Every row comes from one small tree of marks. Brackets hold a mark, then the marks that hang from it, in alphabetical order. Every link used is in the known rows. Which tree was each row made from?
Known rows:
{P V {Z G}}: [ 1.78  0.69 -0.36 -2.87  2.57 -1.22 -1.59  0.05  1.10 -0.84 -1.40  1.51
 -2.17 -4.23 -0.58 -0.42  0.99  1.53 -1.39  1.37 -0.74]
{P B {V X} {Z L}}: [ 3.36 -0.30 -1.83 -1.65  2.04 -1.71 -1.02  0.18  1.43 -2.91 -1.93  0.02
 -4.30 -2.78 -3.82 -1.04  0.22  1.01  0.05  0.12  0.83]
{Z L}: [ 1.38 -0.81  0.49  0.56  0.97 -0.21 -1.54  0.07  0.11 -3.52 -1.75  1.37
 -1.58 -4.46  0.19 -0.19 -1.08 -1.02  1.85 -0.78  1.65]
{P B V {Z G}}: [ 2.58  0.59 -0.91 -2.74  2.67 -1.93 -1.02  0.26  1.62 -0.44 -1.97  1.21
 -1.93 -4.29 -3.15 -0.96  1.29  1.38 -0.39  1.44 -0.99]
{V {P Z}}: [ 1.52  0.19 -0.13 -2.05  1.16  0.89  1.49  0.55 -0.09  0.00 -2.57  1.07
 -0.91 -2.99 -2.02  1.69  1.93  0.66 -0.45 -1.40  0.73]
{R {P B {Z G L}}}: [ 1.01  0.14  2.05 -0.54  2.39 -1.85 -4.01  2.43  0.48 -2.03 -3.32  2.16
 -0.61 -6.32 -2.59 -0.18  0.97 -0.73  0.73  0.40 -1.23]
{X {V {P Z}}}: [ 1.98 -0.11  0.26 -2.68  1.16  0.76  0.67  0.59 -1.22 -0.79 -1.46  3.21
  0.27 -3.02 -2.04  0.54  1.17 -0.37  0.43 -2.36  0.77]
{X {V {P B Z}}}: [ 2.43 -0.17 -0.01 -2.59  1.19  0.35  0.93  0.66 -0.98 -0.61 -1.71  3.04
  0.35 -3.05 -3.34  0.32  1.31 -0.38  0.95 -2.39  0.67]
{V {P B {Z G L}} X}: [ 1.01 -0.59 -0.77 -0.09  0.80  0.39 -0.17  0.73 -0.57 -0.99 -3.11  0.02
 -1.05 -2.01 -4.77  1.42  1.74  0.10 -2.87  0.23  0.28]
{P Z}: [ 1.62  0.59  1.67 -1.90  1.80 -0.36 -0.32  0.25  0.15 -1.50 -2.82  1.30
 -1.36 -3.77 -1.34  0.50  1.58  0.40 -0.05 -1.54  0.35]
{H {Z L}}: [ 0.86 -0.65  0.92  1.30  3.98  1.92 -0.59 -0.15  0.29 -1.27 -0.75  1.67
 -0.47 -4.74 -0.40  0.06  0.77 -0.24  1.23 -0.88  1.03]
{L Z}: [ 0.64  0.65  0.25 -1.05  3.07 -2.27 -0.97 -0.11 -0.06 -1.41  0.10 -1.04
 -0.47 -4.31  0.28  0.66  0.11  0.25 -0.25 -2.26  0.08]
{P V Z}: [ 2.64  0.59 -0.80 -3.04  2.37 -1.01 -0.30  0.00  1.37 -1.50 -1.16  0.92
 -3.48 -3.62 -0.66 -0.36  0.88  1.63  0.04 -0.33  0.44]
{R {P B {V X} Z}}: [ 1.93  0.21 -0.20 -0.68  2.54 -1.87 -2.69  2.11  1.48 -2.03 -1.52  0.32
 -3.28 -4.75 -2.89 -0.07  1.46  0.36 -0.18  0.07 -0.63]
{V P X}: [ 0.54 -0.81 -1.43  1.36  0.22  1.55  1.03  0.24 -0.43 -1.07 -1.21 -1.10
 -1.66 -1.54 -2.29  2.29  1.81 -0.13 -2.71 -0.66  1.29]
{V {P B {Z G}} X}: [ 0.89 -0.30 -0.72 -0.12  0.88  0.53  0.51  0.67 -0.48 -0.18 -2.88 -0.36
 -0.83 -1.80 -4.90  1.80  2.64  0.41 -3.48  0.15 -0.07]
{V {P {Z G L}} X}: [ 0.54 -0.60 -0.37 -0.17  0.70  0.90 -0.55  0.54 -0.97 -1.32 -2.72  0.18
 -1.23 -1.96 -2.97  1.78  1.59  0.22 -3.55  0.22  0.47]
{G Z}: [ 1.50 -0.04  2.50 -0.24  2.16 -0.51  0.32 -0.28  0.69 -2.30 -3.24  0.13
 -0.74 -1.93 -0.21  0.96  0.16 -0.25  1.66 -0.91  0.34]
{V {P B {Z L}} X}: [ 1.71 -0.71 -1.13 -0.18  0.63  0.58  0.75  0.56 -0.39 -1.45 -2.94 -0.42
 -1.99 -1.55 -4.80  1.49  1.67  0.19 -1.82 -0.95  1.09]

Which tree is each row?
[ 1.00 -0.27 -0.64 -0.31  0.70  1.20  0.96  0.50 -0.63 -0.86 -2.28 -0.63
 -1.88 -1.31 -3.16  2.24  2.36  0.55 -3.19 -1.09  0.93]  {V {P Z} X}
[ 2.51 -0.41 -0.08 -2.56  1.15  0.27  0.43  0.67 -1.06 -1.20 -1.91  3.33
  0.20 -3.14 -3.21  0.03  0.70 -0.56  1.40 -2.33  0.90]  {X {V {P B {Z L}}}}
[ 2.18  0.30 -1.30 -1.49  2.37 -1.74 -1.36  0.24  1.26 -1.06 -1.77  0.07
 -2.63 -3.12 -3.97 -0.56  1.52  1.28 -2.29  1.69 -0.83]  {P B {V X} {Z G}}
[ 1.11 -0.85 -1.83  1.43  0.32  1.05  1.47  0.47 -0.03 -0.76 -1.60 -1.27
 -1.54 -1.56 -4.03  1.94  1.93 -0.19 -2.03 -0.67  1.10]  {V {P B} X}
[ 2.29  0.30 -1.17 -1.78  2.01 -0.77 -0.72 -0.06  1.05 -2.11 -0.91 -0.22
 -4.17 -2.48 -1.48  0.04  1.16  1.52 -1.86 -0.07  0.58]  {P {V X} Z}
[ 2.13 -0.55 -0.57 -1.41  0.89  0.61  0.96  0.51 -0.87 -0.74 -0.94  2.65
  0.50 -3.10 -2.68  0.34  0.84 -0.89  1.25 -2.08  0.88]  {X {V {P B}}}
[ 1.48 -0.34 -1.11 -0.22  0.78  0.69  1.41  0.58 -0.22 -0.62 -2.69 -0.80
 -1.74 -1.32 -4.97  1.88  2.58  0.43 -2.46 -1.06  0.70]  {V {P B Z} X}
[ 2.55 -0.24 -1.28 -1.75  1.92 -1.01 -1.62 -0.03  0.90 -3.34 -1.31  0.37
 -4.53 -2.75 -1.30 -0.53 -0.08  1.14 -0.94  0.08  1.07]  {P {V X} {Z L}}
[ 2.45 -0.16 -1.37 -1.45  2.23 -1.95 -2.28  0.26  1.11 -2.30 -2.16  0.63
 -2.95 -3.42 -3.77 -1.15  0.30  0.93 -1.36  1.79 -0.29]  {P B {V X} {Z G L}}
[ 3.70  0.06 -1.46 -2.82  2.38 -1.89 -0.66  0.20  1.74 -2.36 -2.07  1.14
 -3.68 -3.91 -3.05 -1.44 -0.06  1.10  1.95 -0.13  0.75]  {P B V {Z L}}
[ 0.29  0.55  2.51 -0.70  2.39 -1.17 -3.78  2.30  0.27 -1.44 -2.60  2.00
 -0.49 -6.14 -0.97  0.55  1.65 -0.35 -0.57  0.27 -1.41]  {R {P {Z G}}}
[ 1.94 -0.12  0.19 -2.53  1.22  0.24  0.33  0.72 -1.10 -0.26 -1.82  3.29
  0.98 -3.35 -3.29  0.25  1.33 -0.45  0.25 -1.52  0.08]  {X {V {P B {Z G}}}}
[ 1.42  0.42  1.80 -0.70  2.36 -1.58 -2.41  2.38  0.84 -1.61 -2.88  1.37
 -1.25 -5.66 -2.79  0.22  1.77 -0.42  1.07 -0.91 -0.79]  {R {P B Z}}
[ 1.21  0.20  0.73 -1.41  2.71 -1.81 -4.43  2.08  0.99 -2.31 -1.69  2.09
 -2.25 -6.18 -0.35 -0.42  0.27  0.23  0.08  1.20 -0.97]  {R {P V {Z G L}}}
[ 2.14 -0.39  0.21 -2.66  1.05  0.59  0.17  0.58 -1.32 -1.41 -1.60  3.43
  0.04 -3.14 -1.97  0.27  0.58 -0.53  0.87 -2.33  1.00]  {X {V {P {Z L}}}}
[ 0.99 -0.26 -0.58  0.86  1.97 -1.06 -3.04  1.77  1.23 -2.55  0.01 -0.04
 -3.25 -4.91 -0.22  0.34  0.67 -0.23 -0.45  0.45 -0.10]  {R {P {V X}}}
[ 1.41  0.38 -0.74 -1.61  2.20 -1.08 -1.96  0.06  0.72 -1.46 -1.21  0.36
 -2.88 -3.07 -1.40 -0.08  1.27  1.44 -3.30  1.63 -0.60]  {P {V X} {Z G}}
[ 3.05  0.21 -1.79 -1.70  2.12 -1.51 -0.07  0.12  1.57 -1.68 -1.51 -0.52
 -3.94 -2.51 -4.02 -0.49  1.44  1.38 -0.86 -0.03  0.34]  {P B {V X} Z}
[ 1.76 -0.36  0.48 -2.56  1.16  0.52 -0.47  0.64 -1.48 -1.12 -1.77  3.72
  0.72 -3.47 -1.94  0.26  0.58 -0.49  0.19 -1.48  0.46]  {X {V {P {Z G L}}}}
